Each row comes from the steps of one path. Every step used is in the known rows, and no mark comes twice. Write the path behind each row, first mark first.
Known rows:
tazes padu: [ -4  10   1  -2  -5   9   1   3   5  -2   7   0  -2   5   9   0  -3   3
   8  -7  11   8   3  10  -1   8   1  -7   1  14   2  18   5  23  -3   7
  -4 -20]
zalo padu zedi menaf: [ -4  11  14  15  -6   8   7  13  -5 -16 -26   8 -20  -2  -5   5  10   5
  -1  12 -10 -10  21  26  -4 -13  10  12  -2  10  -2   9   2   7   3 -13
  -8 -10]
vinag rimip: [ -6   9  10  -6 -11  -1   4  -4 -15 -13   8   2 -11 -12   7  -8   6   5
  24   3 -11   8  -7  13  -1 -10   8  -4   6  -9  13  12   8   1 -12  13
  -4  -7]
zalo padu vubun: [ -3  12  17  13 -10  -1 -10  19 -10   4   6 -10 -20   8   8  19   7  -6
 -13  -6  -2  11  24  19  -3  -3  19  16  15  12 -13  16  -1 -14  -4  -6
  -6 -18]
zedi vinag: [-10  22   7  -4 -10   2  16  10   2 -10  -5  -8   0 -16  18   4  12  10
  -8   0   0  17  -7  22  -2   3  -4  -2   4   4   4  11  19  19 -13   9
  -2 -25]
safizur padu zedi: [ -5  19  -3  -6  -2 -10  -5   3   7   3   5   8   2  -8   8   8  10  12
  11  10 -12  17  12  13   0   1  -6  11 -10   9   6   3   3   9  -3  -3
  -8  -6]
zedi menaf padu tazes: [ -2  10  11   2  -6  18  18   3   7  -9 -36   4  16  -2  16  25  12  -4
 -10   7  -2  -9  15  11   0   0  18  -1   2  10  -2  13  -1   3  -5 -11
   8  -4]
rimip vinag zedi menaf padu: [ -6  10  -7   3  -8  26  27 -10  13 -26 -17  -4   5 -14  13   5  -4  14
 -23  -1 -15  -7   9  22   6   3  19  11   1   2  -3  11  -5   7  -4  -4
  -6 -18]
nilal padu tazes: [11  0  7  3 -1  6 -4  2 -3 16 -6 -2  2  5 11  2 -6  5  5  1  2 10 11  5
 -8  6  6  3  1 11  9 17  1 10 -7 -8 -5  0]
vinag zedi: [-12   1  -5  -1  -5  -6  12 -18   0 -24  13  11   4 -11  21  -2 -12  13
   2   2 -11  10   1  10  -3 -11  16   8  -3   0   3  14  -2   7  -5  12
  -7 -19]
safizur rimip vinag zedi menaf: [ -8  -4   3  -7  -5   7  18 -14  -3 -24 -15   6   8 -28  21 -24 -14  16
   2  10 -31   1 -12  -4  -4   2   8  14 -12   8   8  14   9   0   5  19
 -11 -20]
rimip vinag zedi menaf padu vubun: [  0   8   0   9  -7  29  12  -3   5 -14  -9 -11   4 -13  19  21  -1   3
 -45 -12  -9   0  15  20   8  10  26  22  -4   4 -12   9  -8  -8  -2 -14
  -7 -13]
safizur rimip vinag zedi menaf padu: [-12   9   0  -3  -6  27  25 -11   4 -19 -24   0   7 -19  23  -7   0  14
  -5  12 -19  -3   2   1   0   5   7  14  -6   8  -1  11   5  -4  -6   3
  -1 -13]
tazes padu zedi vinag rimip: [  2  12  13  -5  -6  33   4  13 -24  -6   9  -5 -30 -12   9  -2  12   7
  -4   2  30   8  -4  23   0   6 -12  -3 -20  -5  14   1  12  36 -19  -8
 -12   5]
vinag zedi menaf: [-15   2   2   0  -5  -1  21 -13  -3 -32 -13  12  11 -14  18   0  -6   3
  -1   9 -16   1   0  15   2 -13  17   2 -10  -5  -5  13   2   9   6  10
  -7 -24]
menaf zedi vinag rimip: [-13   3   7 -12 -10   6  23   3 -25 -11   1  -7   0 -16  16 -15  24   9
   5  16  -2  24  -5  14   0  -5  -6  -9   1 -27  16   2  12   1 -16  -4
 -15 -15]
safizur rimip vinag: [ -2   6   4  -9  -7   2   0  -4   4  -4   0  -3   2 -23  14 -28  -6  23
  16  -1 -30  12 -16  -8  -7  10  -1  11   6  21  21  19  15  -4  -6  19
  -7 -17]
rimip vinag: [  5   9  -1  -3  -9   1   1  -4  14  -9   6  -7   0 -17   3 -14  -9  23
  -5 -13 -22   6 -10  16  -1   9   8  10  13  15  18  18   5   5  -6  13
 -11 -18]
menaf padu: [-11  25   0   0  -8   9  10   0  15  -6  -8  -2   4   1  12  14  14   6
   5   0  -3   7  10  18   0  -1   8   1  14   6   2  15   3   1 -13  -5
   7 -16]
zalo padu: [ -8  12  11   9 -10  -3   5  12  -2  -7  -1  -3 -17   5   3   5   3   5
  10   6  -5   6  20  23  -5  -9  11   5  19  11  -4  17   2  -2  -7   5
  -6 -20]
menaf zedi: [-11  -1  -5  -6  -3 -14   9  -6  -2  -6   1   6  20  -3  14 -15  11  13
   8  10 -21  21   1   6  -3  -5   7  -2   6  -6  16  14   0  -8  -1  -6
 -12 -29]
zedi padu safizur rimip: [  2  13   0  -4  -4 -13  -1  12  -2   6  14   7   4   4   4 -10  -3   7
   5  13   3  10 -12 -14 -12   6 -12   7  -3  15 -25   5  32  -1  -1  13
   8 -15]
padu safizur rimip: [ -3   7   4  -8   6 -17   4   3  -7   6  11   9  12  -7  16 -25   3  13
  10   2 -20   7 -14 -17  -6  -2  -6  10   1  18  -5  13  26  -9  -4  19
   5 -18]
zedi menaf padu: [-14  25   6   2  -9  13  20   6  14 -13 -34  -1  10  -3   9  16  20  -1
   1   8  -8  -3  12  19   3  -2  10  -2   7   1  -8  14   7   3  -4  -6
   9 -24]
padu safizur rimip vinag zedi menaf: [  3  -8   0  -6   6   0  22  -8  -8 -13   1   5  14 -21  16 -31 -18  22
 -19   4 -30  -7 -14 -10   0   2   1  21 -10  15  -7   9  20  -5   5  19
  -8 -18]
menaf padu safizur rimip vinag: [  8  14  -4  -6   4   9  10   6   9  12   8  -8   9  -6  11 -19   4  25
 -10  -6 -16   1  -5  -9  -1  14  -9  16  15  25  -2  11  20 -12 -13   6
   7 -10]
tazes padu zalo: [ 15   9  -6  -1  -5   6 -11  -4  15  -8  18  -3   2  -7  -5  -5 -13   3
  -6  -2   8  19   8  -1   3  14  -5 -15  -9  19   5  24  12  19 -11  12
  -6  -9]

Which path is each row?
[  5   9   8   9   2 -13   8  18  -5   2  16  -3 -10  13  -3  -2   1  10
 -10  -4  -5  -2  17  15  -1  -9   3  11  21  18 -18  10  12  -6  -6   7
  -2 -18]	zalo padu safizur
[ -7  -4  -2  -7  -5   4   8 -18  -2 -16  11   5   1 -24  26 -27 -19  25
   6   2 -28  12 -12  -6  -7   4   8  17  -6  13  15  15   4  -3  -6  19
 -12 -15]	safizur rimip vinag zedi
[ 16  18  -8   3 -17  -4 -13  -4  21 -17  14   2   0 -11 -13   4 -14   1
  -9  14   5  24   4   3  -5   7  -1  -7  -8   7  -9  15  19   9  -9  10
   0  -9]	zedi padu zalo
[ -7   6 -10  -1 -14  -7   5   1   2  -7   3   7  11   9   2   0   5   4
   2  19   1  23   2   9  -9   1   2  -4   1 -11  -7   7   3  -1   1 -11
 -12 -23]	menaf zedi padu
[ -5   9  -5   5   5   9  32  -2   4 -18  -7   6  16   4  15   9   4   4
 -30   5  -4  -9  13  14   8  -8  10   8  -2   0 -27   4   8   1  -2  -4
   7 -18]	vinag zedi menaf padu safizur
[  5   4 -13   3 -17  10   5 -12   9 -21  19   1  -9  -8   4   0 -28  18
 -19   1   2   9  -4  16  -7   9  12  13  -5   4  -7   8  -1  12  -2   6
 -16 -10]	rimip vinag zedi padu
[  0  -1  -8  -2  -5   4  10 -18   6 -22  17   1   0 -19  16 -13 -22  24
 -13 -10 -20   8  -6  16   0   3  16  16   1   8  12  15  -4   7  -6  12
 -17 -16]	rimip vinag zedi
[ -3  21  13  11  -8  14   9  19 -10 -10  -6  -6 -30  -8   6  11  12  12
 -14   4   8   9  16  34  -6  -5  -4  13   1  11   3   3   9  17 -14 -13
 -11 -10]	zalo padu zedi vinag
[ 15  -1  -2  -8   7   7   1  10  -3  17  21  -8   2  -2   8 -32 -15  22
  -6 -14  -1   1 -12 -13  -1  22 -14   8   0  32  -2  15  22   7  -3  18
  -5 -13]	tazes padu safizur rimip vinag
[  2  15   5  12   2  14   0   8  -4   3 -30   0  -7  -1  -3  -7   8   5
   6   7  -9   0   7  19  -3   1  -5   9 -16  -2   4   7   8  16   5 -21
  -6  -9]	nilal padu zedi menaf
[  5 -10  -3  -2 -11  -3  -1   0  -3   1   2  13  18   9   9  10  -3   3
  -9  20   8  15   8  -1 -12   2  11   1  -5  -1   1   8  -4  -1   1 -16
 -14  -8]	menaf zedi padu tazes
[ -2  21   5   1  -3   9   7   7  -1 -11   0   0  -8 -20  15   0  13  16
 -14  -2   0  15  -6  26  -4  -1  -6  10 -10   7  15   4  14  22 -12  -8
  -8 -12]	padu zedi vinag
[ 25   2 -20   5 -17   7  -7 -21  19 -29  33  -1  -5 -22 -10  -1 -37  16
 -37   7   0  21   3   5  -2  15   4   7 -14   9  -5  12   8  11 -10  11
 -17  -3]	rimip vinag zedi padu zalo
[  4  14   6  12  -2   5 -16  11  -6  22   1 -15  -6   8   9   6   5  -5
  -6 -12   0  23  10   9  -2  10   5  11   3   1  -6  19   6  -5  -2 -12
  -3 -16]	nilal padu vubun
[ -6  22   9 -13  -9  10   9  13 -19  -2   3  -5 -19 -22   9   7  25   9
   5  17   4  20   5  24   3   2 -20   3 -17 -12   7 -10  14  18 -18  -3
 -11   9]	safizur padu zedi vinag rimip
[  4   3 -11  -5   5  13  18  -8   5   0  21  -2   9  -6  22 -18 -10  27
 -20  -4 -14   2  -2  -8   0   8  -2  24   2  18 -10   6  11 -11 -13   6
   0  -6]	menaf padu safizur rimip vinag zedi
[ -2  -1  -2   0  -7   9  19 -14   4 -29  -9   1   7 -22  11 -10 -18  16
 -20   0 -24  -4  -4  16   4   1  21  13  -3   1   5  12   0  10   5  10
 -15 -22]	rimip vinag zedi menaf
[ -1  16  20   6 -12  23   9  18 -30 -12   2  -8 -45 -12   2   5  19   9
  -3  10  12   4  11  33  -4 -11  -5   9  -1  -6   8  -2   9  13 -22 -11
 -13   6]	zalo padu zedi vinag rimip
[ -3  -2  -8  -6  -1 -17   7   9 -11  13  13  11  21  10   8 -22   6  11
   2  24  -3  20  -7 -19 -11   3 -13   5  -5   0 -18   3  22 -16   2  -3
  -5 -20]	menaf zedi padu safizur rimip
[ 10  -5 -13  -7  -2  -7   5   7  -5  13  19   0  18   1   1 -32  -7  24
 -13  13 -10  15 -12 -16  -9  16 -14  12   0   9 -10   2  22 -15   3  -2
 -13 -16]	menaf zedi padu safizur rimip vinag
[  0  22   2   3   5   5  23  12   8  -2 -18  -1  18   5   4   8  19   4
 -19   0  -6 -12   9  13   7  -2   2   2   9   8 -22   9  17   0  -2  -3
  12 -19]	zedi menaf padu safizur
[ -3  25  -3   5  -2  16   1  -4  15  -5  -4   6  -3  -1  10  12  18  15
  -2  -1   1   4  10  19  -2  -3   6  11  -2   9  10   7  -2   6 -13 -22
   2  -3]	menaf padu zedi
[  5  -4  16   7  -9   2   3  10  -7  -4  -1   3 -11   8  10  16  -5   2
  -1   5  -3   0  24  12  -8  -8  21   8  14  22   1  18  -5   0  -8   0
  -7  -2]	zalo padu tazes
[  0  17   5   8 -15  -3 -15  12   3   1  12  -3  -5   3   5  25   0  -9
 -17  -5  11  20   3  13  -7   8  12   9  -3   5 -22  11   9  -2   1  -5
  -2 -16]	zedi padu vubun
[  7  -9   0   5   2   1  12   4 -13  -3  26  -1 -13  -2  13 -26 -21  26
 -15   0 -19   0   8  -4  -5  -1   3  28   9  24 -12   8   9 -14  -6  15
 -13  -9]	zalo padu safizur rimip vinag zedi
[ -2  16  14  -4  -8  15   8   4 -21 -16   4  -3 -24 -26  10  -5  18  13
   1   3   4   9  -9  23  -2  -5  -6   6 -13 -10  20  -1  17  19 -19  -6
  -9   3]	padu zedi vinag rimip
[  6  23  -3   4  -8  13   8  -4  23 -21 -21  -3  15 -16  -5   9  10  -2
 -14  15 -11   7  17   9   8   2   2 -11  -3   7  -4  18  15  -1 -12  -1
   8 -14]	zedi menaf padu zalo
[ -3   1  -7  -2  -3  -8   9  -2  -8  -7  24  16   3   1  16 -11 -18   8
  -5  17   4  10 -10 -15 -12  -2  -3  14 -14   8 -30   3  21  -2  -2  12
   0 -12]	vinag zedi padu safizur rimip
[  9   6 -10   3   4  17  30  -4   8 -14  -2  -4  12  -6   8  -2  -8  18
 -44  -8 -13 -15   7  18  11   4  11  17   3   8 -18   6   6   1  -3  -2
  -2 -14]	rimip vinag zedi menaf padu safizur
[ -8  18   6  -4   5   7  22  12   0   5 -23   3  18  -1  13  -6  22   3
   0  12 -12  -5   2  -9   1   0  -9   5   3  12 -22  10  27 -10  -3   3
  16 -18]	zedi menaf padu safizur rimip
[  5  15   3  -5   3  14  19  10   8   6 -17  -7  15 -10   7 -18  10  16
 -14   2 -22 -10  -4  -6   3  13  -6  13   5  21 -10   9  24 -11  -6   5
   8 -15]	zedi menaf padu safizur rimip vinag
[  9   1  -7   8 -15   9  -8  -1   2 -12  27  -7 -11  -7   8  13 -26   6
 -41 -11   7  15   1  12  -5  14  19  23 -10   3 -15   8  -4   2   0  -5
 -17 -11]	rimip vinag zedi padu vubun
[  4   9  -2   2   2  14  -9   2   0  -1   7   9  -9   4   6  -1  -1  10
   2  -6  13   4   4  13  -4   6  -1   3 -16  17  13  12   0  26  -3 -10
  -8  -6]	tazes padu zedi
[-15   7  -1  -6  -6  -2  23   5  -6  -8  -4  -3  15 -14  21  -8  19  13
  -9  11  -8  29  -2  14  -2   1  -5  -3   1 -11  11   7  10   5  -9  -7
 -13 -30]	menaf zedi vinag
[ -9  23  11   6  -7  17   5  12   4  -4 -26  -8   9  -2  14  29  23 -12
 -21  -3  -4   5  17  18   5   3  16   7   2   2 -18  14   4 -11  -2 -17
   6 -21]	zedi menaf padu vubun
